Known rows, with every step that occurs:
gigot-vepi-tosid-serof-rema: [-4 18 19  0  9  5 -8 -7 -6  5 -5 -6  2  9  4 10 -3 -8  3  4  1  2  3 -1
 10  8  7 -1  1  4 -2 -7  2  6 -4]
gigot-vepi-rema: [ 19  24   6  -4   7   1  -2  -7   7   5   3  -3   2   7   7  27  -1 -16
   0   9   0  -2   0   1   4  11  -1  -5   2   7 -19  -4   5   8   6]
vabi-rema: [ 6 -4 11 -6 -7  6 -7  5  0  3  0  7  5  2  1 -6  3 -1  7 -1 -5  0  4 -1
 -2  7 -2 -2 -5 -6  7  2  0 -7  5]
rema-serof-tosid: [  9  11   9   3  -6   2 -13   4  -6  -5   3   3   1   2   1 -16   7   6
   2  -6   0   6  -3   3  -4   1   3   7   3   0   3 -10  -6  -6 -12]
noge-vepi: [-9 -7  1 -4  1 -7 -5 -6  6  4  1  1  5  6 -4 19  0  2  0  9  0  1 -5  3
  2 -3 -2  3 -1 -6  6  6  8 -2 -2]
miba-noge-vepi-rema: [ -3  13   8 -14   1   1 -14  -9  10   5   2   3  10   9   9  25   2  -7
  -4   8   2  -3  -1  11  -6  -6   2  -1   7  -6 -26   8  11   0   5]
miba-noge-saka: [ -2  15   0   4   5   1 -14   0   2  -2   4   5  -4   8   8 -14   3  -2
  -7  -6  -7  -6  18   3  -8 -11   0   0   5  -4 -19   1  15  -5  14]
sozer-rema: [ 10   3   8  -6  -4   2   3   0  -2  -1   2   7   2   7  11  17   5   0
   2   2   2   6   8   2 -10   5  -2   0  -4   0   7   1  -1  -6   0]
serof-rema-vabi: [ -3  13   8  -5  -6   8  -3   1   3   1   3   5   5  -1   8   0   9   0
  13  -4  10   9 -10   1  -3  12   1   4  -9  -3   8  -2  -3  -2  -3]
vepi-tosid-serof-rema: [ -8  12  17  -7   2   6 -13   0  -7   0  -7  -6   3   4   3  -8   1   1
   3  -5   7   2  -2   1   3   6   8   1   3   0   2  -1  -3   4  -1]
tosid-serof-rema: [ -7  11  11   1  -1   9   0  -1  -4   1  -1  -3   1   1   1  -7  -1  -6
  12 -13   8   1   2   2  -1  12   7   3   6   1  -1  -9   1  -4   2]
kevu-vepi-tosid-serof: [ -7  -4  13   1   3  -8 -16   1   1   6 -11  -5  -4   4   5   4  -5   1
 -14   6 -10  -1  -7  -8  11   0   1   2   0  -2  10   4  -2  10  -1]
sodu-serof-tosid-vepi-gipar: [ 18  29  14  -9  -9  -3  -9   0  -2  -8  -2  -2  10   2  -9 -42   3  14
 -14  12   3   2  -1   9  12   5  -8   3   4  -1   8   9  -7  -9 -13]
miba-noge: [-10   4   4   2   3   4  -6  -4  -1   1  -1   3   4   0   6  -1  -1   0
  -5  -2  -3  -3   9   4  -9 -11   3  -1   2  -4 -16   1   3  -4   1]
serof-rema: [ -8  13   4  -6  -2  10   3  -1   1   1   2   2   2  -3   4  -2   6  -2
  15 -10  12   2  -3   4  -1   7   4   1  -2   0  -6  -8   1  -2   3]
kevu-vepi: [-6 -2  1  3 -1 -3 -1 -1  9  6 -2  2 -5 -3  5 12  2  0 -2  1 -7 -1 -9 -5
  7  1 -3  2 -5 -1  0  0  0  4  3]
vepi-noge-saka: [10 18 -2  1 10  0 -8  5  5  0 -4 -2 -2  2  1 -3  0 -3 -4  0 -1 -2  0  1
  0  3 -4  0  4  0 -3  7  6 10 14]
kevu-vepi-tosid-serof-rema-saka: [-10  19  22   4   1   8 -16   0   6   5  -8  -6  -8   5  15 -16   8  -5
  -7   0  -5   3  -5  -4  11  16  10   2   4   0   4  -4   4  11  11]
sodu-serof-rema: [ -2  23  11   0  -3   6  -2  -2  -1  -2   4   0  -4  -1  -5 -21   7   4
  13  -7   5   0   5   8   0  10   5  -1   0   8   1 -10  -4  -8   0]
rema-tosid-vepi-noge-saka: [ 14  34   7 -12   1  -3 -19   5  13   1  -7  -3   9  10   5 -11  -2  -5
 -15  15  -3   5 -10   5  -7   6  -7  -2  -1  -5   6   9   3   5   2]
vabi-rema-serof-tosid: [ 14   8  19  -1 -13   9 -21   8  -7  -2   3   9   6   3   3 -26  13   5
   8  -8  -4   6   2   2  -7   8   1   4  -1  -5  10 -10  -5 -12  -6]
miba-noge-vepi-rema-serof-tosid: [  7  24  16 -10  -5   0 -29  -7   4   0   5   7  12  11   9  12   9  -1
  -3   3   6   3  -3  14 -10  -5   4   6   9  -7 -21  -2   5  -6  -5]
gigot-vepi-rema-serof: [ 24  27   9  -7   4   0 -12  -8   3   2   6   6   0  11   9  19   5 -17
   2   8  -6   3   0   1  -8  18   2  -6   6  13 -13 -16   3   5  -1]
kevu-vepi-noge-saka: [ 2 16 -2  5  8 -3 -7  4 15  6 -6  0 -6  0  6  9  1 -4 -6  1 -8 -3 -9 -3
  9  5 -7  2  1 -2 -4  6  7 15 15]
sozer-rema-vabi: [ 14   6  11  -7  -8  -1  -4   2   0  -2   2  12   5   9  15  17   7   1
  -3   9  -1  13   0  -1 -10  10  -4   3 -12  -2  22   6  -2  -6  -5]
sozer-rema-serof-tosid: [ 20  15  16  -4 -11   2 -10   4  -8  -6   4  11   3   8  11   1  12   5
   3  -4   3  12   4   5 -15   6   1   7   1  -1  13 -11  -6 -12 -11]
gigot-vepi: [ 5  7  2  7  6  0  5 -8  1  3  2 -1 -1  4  1 18 -5 -8  0  9 -7 -1  5 -2
  4  3 -2 -2 -2  4 -6 -4  4  2 -3]
serof-rema-tosid: [ -4  24  10  -8   0  15  -6  -1   4   3   1  -1   8   2   7  -2   5  -1
   9  -5  11   9 -12   7  -7   6   1   0  -6  -5  -2  -5  -4  -4  -7]

Rows:
[ 22  26  11 -24 -14  -6 -19  -2   7  -2   1   8   3   9   8 -10  10 -10
   0   8   2   5  -5   4 -14  19   2  -7  10   7  -3 -13   0   1   0]  tosid-vepi-rema-serof
[  8   5  15   0  -6  11 -10   4   3   1   1   4  -1   6   8 -26  12  -5
   0   3 -10   1  10  -2  -4  15   2  -4   0  -5   6   1   6  -4  14]  vabi-rema-saka
[-1  9 15  1 -5  6 -6  0 -2  1  0  0  3  2  7 -7  1 -4  9 -5  5  9 -5  0
 -1 15  4  5 -3 -2 11 -4 -2 -5 -4]  tosid-serof-rema-vabi
[ -1  -3  13   0   5  -5 -16   1  -8   0  -9  -7   1   7  -1  -6  -6   1
 -12   5  -4   0  -1  -2   4  -2   5   0   5   0  10   5  -2   6  -3]  vepi-tosid-serof
[ 23  37  15  -9 -17   1 -17   5  10  -4   1  -8   5   6  10 -32  12  -6
 -10  10   7   3  -1   7   2  16   6   0  10  -4 -10   2   2   3   6]  serof-tosid-vepi-rema-saka
[ 26  29  15 -16 -22  -5 -21   7   8  -3   1  -3  14   5   9  -8   8   0
  -6  12   9   8 -15   5   1  12  -2   5  -4  -7   5   8  -6  -1  -8]  serof-tosid-vepi-rema-vabi
[ 10  47  20 -24  -4   9 -12  -6   5  -2  -2   4  14   6   0 -37   6   5
  -7  10   8  10 -13  12   0  17  -7  -4  -2   0   8   4  -6 -11 -13]  sodu-serof-rema-tosid-vepi-gipar
[  3   6  12   3   5   3 -13   0  -3   2  -4  -5   4   8   1   0 -10  -7
 -12   3  -5   6  -5   1  -6   3   2   1   3  -3   8   2  -5  -4  -9]  rema-tosid-serof
[ 21  34   9  -5  -9  -8 -24   9   3  -6  -3   1   4   6   1 -28   7   2
  -6   3  -1   5  -3   5  -6   9  -2   4   8  -2   6  -6   3   2   0]  rema-serof-tosid-vepi-noge-saka
[ 15  13  12  -3  -4   6  -1   0   2  -3   2   7  -4  10  17  -5  12  -4
  -7   6  -4   8  11   2 -12  17   3  -1   2   1   7   1   5  -3  10]  sozer-rema-saka
[ 22  22  10 -23 -16  -7 -17   2  12   0   0   4  10   7  11  -2   7  -5
  -4  16   3   8 -12   1  -4  18  -2  -3  -4  -1   5   6  -1   4  -1]  tosid-vepi-rema-vabi
[-10   2  23 -10   0  -3 -23  -4   1   3  -5   0   9  11   3  11   2   3
   1  12   5  11 -13   2   6   8   5   7  -7 -10  20   9   2   1  -8]  noge-vepi-tosid-serof-rema-vabi
[  4  22  15   0  -6   3  -9  -1   1  -2   3   4  -2   1   0 -21  11   8
   9   1   4   7  -4   6  -1  15   2   2  -9   4  15  -6  -6 -10  -5]  sodu-serof-rema-vabi
[ 18  28   9 -13   2   5 -15   1   8   4   1  -3   8   8   8   8   1  -8
  -8   5   7   6 -15   7  -9   7  -2  -4   0  -1 -10   5  -3   4  -3]  vepi-rema-tosid
[ -3  11  21  -5  -1   3 -19   2  -4   1  -6  -1   6   6   8 -10   4   2
  -1   2   7  10 -10  -2   2  10   6   4  -5  -3  16   3  -5   4  -6]  vepi-tosid-serof-rema-vabi
[ 16  21   7 -22 -13  -5 -11   0  10   0  -1  -1   7   6   5  -3   5  -9
  -3  10   6   0  -5   5  -3  12   0  -6   5   1  -8   0   1   3   4]  tosid-vepi-rema
[  2   8   1  -6   5   3   3  -3   8   4  -5   6   1  -4   7   4   2   1
 -11   3  -1   1 -13  -4  15   7 -12   2  -1  -3  -5  12   1   8   0]  kevu-vepi-gipar
[ 27  38  17  -9 -17  -8 -18   3   5  -5   1  -9   6   6  -4 -29   7   4
  -4  10   6  -1   0  12   4   9   1  -1   6   3  -1  -1  -7  -7  -5]  sodu-serof-tosid-vepi-rema
[ 3  9  8  0 11 -4 -8 -6 -2  2 -3 -4  2  7  3 16 -3 -3 -8 15 -5  0  1 -4
  9 -4  0 -4 -5  3 -2  2  0 10 -5]  gigot-vepi-tosid
[  6  19   9  -6 -11  -2  -6   6   3  -1 -10  -6  14  -4  -2 -10  -2   4
  -4   9   9   3  -8   7   4   1  -2   5   1  -7   3   8  -9   4  -9]  serof-tosid-vepi-noge
[ -8  -7   6 -12   5  -9 -17  -5   3   2  -5  -1   6   8  -4  18   1   8
  -8  16   0   2  -9   2   8 -10   0   1  -3  -7   9  13   4   7  -5]  noge-vepi-tosid
[ 12  18  21 -19 -10   6 -18   7  10   6 -13   2  20   5   5  -9  -2  -5
  -6  17  -5   8 -12   5 -10  10  -7  -7  -9 -11  16  11 -10  -2  -4]  vabi-rema-tosid-vepi-noge
[-26   8  22  -9   4   4 -22 -10  -3   4  -6   0  10   9   5  10  -2   0
  -1   3   2   1   4   8  -2  -9   9   4   5  -9  -7   4   8  -2  -2]  miba-noge-vepi-tosid-serof-rema
[ 12  12  19 -19 -16   4 -19   5   7   3  -3   7  15  10   6 -17   3  -2
  -3  13  -8   8  -6   2 -13   9  -5  -7 -11 -11  17   4  -4 -13  -7]  vabi-rema-tosid-vepi
[ 11  18  10 -20   2   0 -19  -6  13   7   1  -2  12  14   5  29   2  -6
  -7  14   7   7 -20   9  -6   4  -4   0  -2  -7  -4  11   2   2  -5]  noge-vepi-rema-tosid
[ 21  29  12 -15 -19  -2 -15   4   7  -3   0  -6  11   4   3  -8   6  -3
  -2   7  13   1  -6   7   2   7   0   2   4  -4 -11   2  -4   0  -2]  serof-tosid-vepi-rema
[ -4  20  22  -1   4  10 -16   1  -3   0  -6  -8  -2   8   9 -29   7  -4
  -5   0   3   4   3   1   3  17  13   0   8   1   3  -3   4   7   8]  vepi-tosid-serof-rema-saka
[ 22  29  17  -2   9   4 -14  -7   3   8  -1  -9   7  15   9  23 -10 -22
 -11  12  -6   5  -7   3  -3  13   0  -5   5   3 -10  -1   0   3  -5]  gigot-vepi-rema-tosid-serof
[-14  11  18  -5   1   4 -13  -1   2   6  -8  -3  -2   1   8   1   3   0
   2  -5   1   2 -11  -4  11   8   5   3  -1  -1   4  -4  -1   7   2]  kevu-vepi-tosid-serof-rema
[ 28  35  14   0   0   2 -15  -4   1  -1   6   0   3   9   9  11   8 -12
   2   4   2   5  -4   4  -2  11   2   2   6   6 -15 -14  -2   2  -7]  gigot-vepi-rema-serof-tosid
[-15   3  19 -10   4   0 -16  -6  -1   3  -6  -4   6  10  -1  10  -1   2
   3   5   7   3  -6   4   7   3   7   4   2  -6   8   3   4   3  -4]  noge-vepi-tosid-serof-rema
[-16  -2  10 -10   7  -5 -21  -8   2   3  -5   2  10   9   3  16   0   7
 -14  16  -5   0   1   6   0 -21   2   0  -1 -11  -7  14   7   2  -4]  miba-noge-vepi-tosid
[-12  12  22  -6   5   4 -20  -6   3   3  -5  -7   0  13   5 -10   7  -3
  -4   9   1   4  -2   5   5  10  12   3   9  -6   8   2  10   4   7]  noge-vepi-tosid-serof-rema-saka
